Known rows, with every way that one mark hangs from another:
{Z {W N}}: [-2.48 -2.78  0.47  0.64  1.90  0.47 -0.43 -0.23 -1.10  1.85 -1.31 -1.53
 -0.62 -1.59  2.79  0.53  1.28 -1.77 -1.91 -0.27 -3.11 -2.75  1.71]
{W U}: [ 0.65  1.96  0.12 -1.12  0.86 -0.59 -0.79 -1.44  1.43 -0.43 -2.27  1.54
 -0.01  0.98 -1.75 -2.17 -1.44 -1.87  0.30 -0.53  0.96  0.71 -0.30]
{W N {U R V}}: [-0.42  3.62  1.75 -1.06  2.02  1.21 -1.34 -2.68  3.01  3.43 -3.30  2.54
  0.76  0.52 -1.11 -0.04 -2.24 -4.59  1.39 -1.27  1.33 -0.04 -1.66]
{Z {R U} W}: [-0.48  2.16  2.74 -0.83  4.32  1.15 -2.66 -5.78  0.69  2.19 -5.50  3.27
  2.15  3.33 -0.05 -0.28 -2.49 -3.35 -0.38 -6.56  0.13 -0.21  1.43]
{R {U V {W N}} Z}: [-2.04  2.36  2.27 -0.40  5.54  0.99 -2.18 -4.88  2.03  5.45 -3.94  2.89
  0.60  2.19  1.21 -0.99 -2.53 -3.50  1.19 -5.62  1.04 -2.50  0.65]
{Q L}: [-2.44 -0.98 -0.17  1.44 -0.02 -1.15  0.53  0.31  0.72 -0.39 -0.25 -2.14
  0.89 -0.87  1.10  0.83  1.29  1.19 -0.59 -0.56  1.68  2.49  0.60]
{U R V W}: [ 0.62  4.15  0.92 -0.16  3.06  3.09 -1.57 -3.10  0.58  3.72 -5.46  2.49
  0.57 -0.47 -0.35  1.39 -1.63 -1.47  0.40 -4.59  1.16 -1.63 -1.05]
{R {U W} Z}: [-0.52  3.06  1.34 -0.96  5.38  0.35 -1.69 -4.86  0.49  2.38 -4.37  3.18
  0.56  2.60  0.25 -2.28 -1.83 -1.73  0.37 -6.03  1.30 -2.20  1.27]
{V {U W}}: [ 0.24  3.66  0.59 -1.21  2.97  1.90 -0.99 -1.75 -0.91  4.31 -3.68  0.88
  0.62 -3.68  1.25  0.50 -0.44  0.70 -1.18 -3.28 -0.73 -2.93 -0.19]
{L Q}: [-2.07  0.47 -0.83  3.20 -0.21 -1.89 -0.13  0.89  1.44 -0.07 -0.38  0.09
  0.16  0.14  0.07  1.56  0.92  0.22 -0.65 -1.18  1.68  1.58  0.35]
{V {U {R Z} {W N}}}: [-0.76  5.28  2.68 -2.08  6.56  2.38 -0.61 -3.82  0.10  6.60 -4.19  2.19
  1.43 -3.07  2.79  0.09 -0.12 -1.86 -0.29 -3.89 -1.14 -5.13 -0.39]
{V {U {R {Z W}}}}: [ 0.42  6.60  2.77 -2.27  5.57  2.12 -2.10 -5.51  0.89  4.71 -6.18  2.84
  3.39 -0.59  1.04 -0.55 -1.02 -2.09  0.23 -6.48  0.47 -2.44  0.10]
{W {N L} {U {R Z}}}: [-2.62  4.28  2.65  0.13  5.20  0.39  0.87 -2.88  4.32  1.85 -2.49  1.90
  1.65  0.88 -1.04  0.14  0.84 -4.17  0.66 -0.95  1.70 -0.38  0.05]
{V U}: [ 0.41  3.38  1.09 -1.23  0.74  0.84 -0.66 -0.87  0.23  3.14 -0.97  0.67
  1.54 -2.39  0.42  0.59 -0.66  0.41  0.13 -1.48  0.31 -0.38 -0.72]
{W {N L}}: [-3.85 -1.58  0.97  2.43  1.28  0.19  2.18  1.82  1.61  1.32  1.97 -2.07
 -0.08 -2.13  0.94  3.26  2.99 -0.41 -1.03  2.34 -0.58 -0.40  0.96]
{V {U R}}: [ 0.92  5.73  1.71 -1.87  2.06  2.04 -0.63 -1.93  0.63  3.93 -2.42  1.89
  2.14 -2.40 -0.03  1.34 -0.55 -0.32  0.44 -2.63  0.86 -0.85 -1.45]
{R U}: [-0.57  1.35  0.82 -0.46  1.19 -0.06 -1.04 -1.79  0.78  0.93 -0.80  1.63
  0.46  1.87 -0.63 -0.41 -1.21 -1.10  0.67 -2.63  1.39  0.58  0.70]
{R {U {W N}} Z}: [-2.40  0.94  1.76 -0.68  5.70  0.13 -1.02 -3.81  0.38  3.68 -2.65  1.93
 -0.19  1.33  2.14 -1.68 -0.85 -2.46 -0.17 -4.00 -0.57 -3.68  1.72]
{R {U V {W {N L}}}}: [-4.38  1.63  1.99  2.43  4.23  1.89 -0.23 -1.95  2.70  5.12 -2.91  0.97
  0.41 -0.71  0.34  3.43  0.12 -2.13 -0.36 -3.72  1.46 -0.84  1.08]
{W {U R V}}: [ 1.48  5.82  1.39 -1.34  1.57  1.46 -2.02 -3.77  3.24  2.09 -4.96  3.84
  1.63  1.88 -2.85 -0.66 -3.19 -3.72  1.99 -3.25  3.14  1.39 -2.00]
{W N}: [-1.86 -2.15  0.46  0.37  0.51 -0.24  0.75  1.12 -0.22  1.40  1.72 -1.27
 -0.87 -1.44  1.73  0.59  1.10 -0.83 -0.57  2.05 -1.81 -1.47  0.28]
{U R V {W {N L}}}: [-3.25  2.76  1.82  2.36  4.33  3.40  0.52 -1.20  2.17  4.93 -3.40  0.46
  0.54 -2.63  0.57  4.58  1.36 -1.87 -0.66 -2.30  0.58 -2.01 -0.24]
{Z W}: [-0.66 -0.54  0.11  0.27  1.54  0.76 -1.10 -1.40 -0.79  0.54 -3.11 -0.24
  0.19 -0.29  1.05 -0.02  0.18 -0.84 -1.38 -2.24 -1.21 -1.19  1.40]
{U {R Z} V W}: [ 0.92  5.67  1.80 -0.71  5.06  2.64 -1.94 -5.35  1.70  3.98 -6.25  3.76
  1.52  1.62 -0.33 -0.37 -2.30 -2.40  1.38 -6.12  1.91 -2.08 -1.01]

Rows:
[-2.56  1.46  2.87 -0.24  4.77  0.51 -2.90 -5.54  2.43  4.84 -4.20  2.28
  1.83  3.30  1.35 -0.93 -2.47 -4.69  1.18 -6.07  0.78 -1.31  1.66]  {R {U V} {Z {W N}}}
[-1.10  3.21  2.01 -0.76  3.50  1.92 -2.46 -4.10  2.01  3.91 -6.25  2.28
  0.92  0.28 -0.16 -0.12 -1.95 -5.43  0.18 -3.59  0.00 -1.28 -0.19]  {Z {W N {U R V}}}
[-0.75  2.18  1.23 -1.35  2.43  0.48 -0.24 -1.39  1.38  1.50 -2.10  1.63
 -0.26 -0.51 -0.27 -0.82 -0.36 -3.57 -0.03  0.39 -0.29 -1.23 -0.63]  {W N {U R}}
[-0.07  4.20  2.41 -0.87  2.78 -0.06 -2.46 -5.19  3.52  2.97 -2.80  3.92
  2.39  4.93 -1.33 -1.49 -3.79 -2.95  3.05 -5.74  3.87  1.43 -0.12]  {R {U V} Z}
[ 0.72  6.08  1.39 -1.71  4.26  3.12 -1.05 -2.73 -0.72  5.09 -5.15  2.19
  1.25 -3.84  0.90  1.31 -0.44 -0.07 -0.82 -4.54 -0.13 -3.24 -0.88]  {V {U R W}}
[-0.61  2.19  3.01 -0.79  3.85  1.35 -2.98 -5.40  2.51  3.96 -6.53  3.00
  1.95  2.04 -0.18 -0.57 -3.22 -6.18  0.11 -4.06 -0.53 -0.65 -0.12]  {Z R {W N {U V}}}
[-1.36  2.40  3.10 -0.37  4.93  2.24 -2.27 -5.11  1.56  5.81 -4.84  3.67
  1.20  1.66  0.84  0.97 -3.18 -4.20  0.57 -5.54  0.20 -1.82 -0.05]  {Z {R {U V {W N}}}}
[-1.27  2.14  2.13 -0.87  4.30  0.09 -2.67 -5.21  2.96  3.50 -5.60  2.21
  1.43  2.49  0.31 -2.61 -2.70 -5.52  0.87 -4.01  0.32 -1.31  0.47]  {R {Z {W N {U V}}}}
[-0.79  3.72  2.44 -0.47  4.38  0.74 -3.66 -6.66  2.61  3.65 -5.94  3.56
  2.58  4.60 -0.26 -1.43 -3.62 -3.86  1.78 -8.19  2.59  0.19  1.27]  {R {U V} {Z W}}
[-3.11  4.55  2.27  0.80  5.51  3.26  1.24 -0.86  0.89  6.30 -3.11  0.08
  1.27 -6.03  1.77  4.49  2.59 -0.61 -1.76 -2.08 -0.73 -3.54  0.19]  {V {U R {W {N L}}}}
[-0.05  3.76  3.26 -0.51  3.87  1.98 -3.79 -6.81  2.15  3.97 -6.76  4.42
  3.14  4.24 -0.93  0.50 -4.22 -4.50  1.00 -8.08  1.85  0.94  0.54]  {Z {R {U V}} W}
[-4.84  3.41  0.97  4.13  3.18 -0.87  1.24  0.13  4.71  1.50 -2.12  0.80
  0.65 -1.07 -1.08  3.57  2.44 -3.02 -0.97 -0.52  2.51  1.52  0.28]  {W {N {L Q}} {U R}}
[-2.47  4.37  2.49  1.06  2.79  1.72  0.19 -1.96  4.85  3.36 -3.00  1.76
  1.54 -0.38 -2.03  2.64 -0.25 -4.15  0.96 -1.00  2.59  1.07 -1.04]  {W {N L} {U R V}}
[-1.55  0.56  0.75 -0.12  3.83  2.10  0.32 -0.84 -1.25  3.14 -2.38  0.20
 -1.16 -2.87  2.22  1.22  1.20 -1.36 -1.61 -0.88 -2.17 -4.37  0.19]  {U R {W N}}
[-0.38  3.22  1.02  0.02  2.95  1.63 -2.58 -3.87  1.28  3.82 -4.85  3.03
  0.42  1.52 -0.62  0.22 -2.92 -1.73  0.77 -6.04  2.11 -0.62  0.17]  {R {U V W}}
[-2.35 -1.33  1.40 -0.07  4.04 -0.07 -0.73 -2.43 -0.01  2.20 -2.13 -0.32
  0.49  0.51  2.89 -1.16  0.54 -2.61 -1.00 -1.81 -2.24 -3.12  1.93]  {R {Z {W N}}}
[ 0.43  4.61  2.80 -0.65  4.57  2.35 -2.98 -6.23  1.79  4.67 -6.55  4.97
  1.94  3.11 -0.92  0.45 -4.22 -3.12  1.06 -7.53  2.07 -0.35 -0.28]  {Z {R {U V W}}}
[ 1.65  7.15  2.30 -1.99  3.58  0.76 -2.44 -5.99  4.25  2.40 -5.77  4.99
  2.54  4.04 -2.92 -2.42 -3.96 -4.67  3.22 -4.83  3.93  0.98 -1.80]  {W {U {R Z} V}}
[ 1.36  5.81  1.65 -2.31  4.01  0.12 -1.32 -4.83  2.84  0.62 -4.56  4.03
  1.58  3.00 -2.04 -3.03 -2.24 -3.67  1.65 -3.18  2.26 -0.17 -0.78]  {W {U {R Z}}}
[-6.08 -0.64 -0.30  5.81  3.38 -0.38  1.84  1.86  1.85  2.28 -1.16 -1.87
 -0.79 -3.42  1.80  4.71  4.10  0.08 -2.93 -0.60  0.06 -1.17  1.89]  {U {W {N {L Q}}}}
[-1.06  3.87  1.71 -1.50  4.68  2.91 -0.31 -1.57 -0.88  6.27 -3.38  0.90
  0.50 -5.23  2.61  1.83  0.55 -0.82 -1.49 -2.35 -1.95 -4.81 -0.54]  {V {U R {W N}}}
[ 0.84  2.78  2.01 -1.36  3.74  0.83 -2.55 -5.39  1.15  0.86 -6.92  3.33
  1.78  2.42 -1.02 -1.96 -2.72 -4.36 -0.68 -4.37 -0.33 -0.33  0.55]  {Z R {W U}}
[ 0.31  2.92  0.85 -0.44  1.91  0.95 -3.09 -4.21  2.19  1.93 -6.50  2.35
  1.20  1.80 -1.57 -1.41 -3.06 -3.82  0.37 -4.53  1.33  0.59  0.16]  {Z {W {U V}}}
[-4.48  1.67  2.25  1.48  6.70  0.64  0.45 -3.09  2.28  3.69 -2.42  1.12
  0.53  0.45  1.25  0.97  1.28 -2.13 -0.67 -3.60  0.62 -2.57  2.32]  {R {U {W {N L}}} Z}
[-2.76  2.90  1.86  0.74  3.26  0.87  1.26 -0.78  3.17  1.51 -1.73  0.73
  0.58 -1.24 -1.18  1.91  1.65 -3.18 -0.37  0.60  1.09 -0.02  0.01]  {W {N L} {U R}}
[-1.42  2.53  2.71 -0.38  4.80  1.87 -1.98 -4.89  1.90  4.73 -4.77  2.05
  1.94  1.40  1.65  0.35 -1.23 -4.37  0.84 -4.63 -0.14 -2.33  0.24]  {U {R {Z {W N}}} V}
[-0.49  3.61  2.13 -2.05  4.43 -0.15 -0.61 -3.59  2.41  1.90 -2.75  2.78
  0.80  1.65 -0.21 -2.49 -1.09 -4.48  1.12 -1.14  0.55 -1.68 -0.51]  {W N {U {R Z}}}
[-0.19  5.03  2.78 -1.68  3.98  0.62 -1.71 -4.75  3.96  3.72 -4.17  3.81
  1.78  2.63 -1.04 -1.77 -2.86 -5.52  2.59 -2.89  2.25 -0.41 -1.49]  {W N {U {R Z} V}}
[-3.35  0.54  1.05  1.39  2.07 -0.42  1.43  0.27  2.95  0.76 -0.31 -0.46
  0.01 -1.07 -0.90  1.16  1.51 -2.37 -0.67  1.79  0.41  0.40  0.64]  {W {N L} U}
[-3.72  1.46  2.12  1.01  5.50 -0.17 -0.14 -3.26  3.23  1.63 -4.07  0.45
  1.29  0.77  0.25 -0.62  1.04 -4.13 -0.95 -2.12 -0.04 -1.26  2.22]  {R {Z {W {N L} U}}}
[-3.75  0.30  1.07  2.92  3.09  2.08  0.80 -0.21  1.99  4.05 -1.99 -0.77
 -0.04 -2.58  0.92  3.90  1.46 -1.02 -0.93 -1.12  0.01 -1.53  0.59]  {U V {W {N L}}}
[-1.41  4.35  3.10 -1.94  6.01  1.98 -1.42 -4.34  0.45  6.16 -4.51  1.64
  2.52 -1.87  2.88  0.19  0.02 -2.94 -0.40 -4.50 -1.26 -3.92  0.52]  {V {U {R {Z {W N}}}}}
[-6.55 -1.54  0.25  6.11  2.60 -0.80  1.07  1.35  2.22  1.73 -1.44 -2.34
  0.35 -2.24  1.94  4.79  4.18 -1.03 -3.00 -1.14 -0.24  0.09  2.72]  {Z {W {N {L Q}}}}
[-1.11  2.24  1.85 -0.84  4.73  0.07 -2.51 -5.45  1.14  1.89 -4.66  2.65
  1.74  3.77  0.36 -2.26 -1.82 -2.86  0.31 -6.52  1.02 -0.98  2.22]  {R U {Z W}}
[-1.53 -0.39  0.69  0.65  2.23  1.66 -0.73 -0.98  0.09  4.28 -2.33  0.07
 -0.83 -1.77  1.78  1.16 -0.64 -1.48 -0.54 -1.33 -1.26 -2.80 -0.17]  {U V {W N}}
[-3.00  1.38  2.94  0.95  5.07  1.09 -0.31 -3.33  2.72  2.06 -5.00  1.16
  1.85  0.22 -0.17  1.38  0.37 -4.70 -1.83 -2.09 -0.97 -0.60  1.51]  {Z R {W {N L} U}}
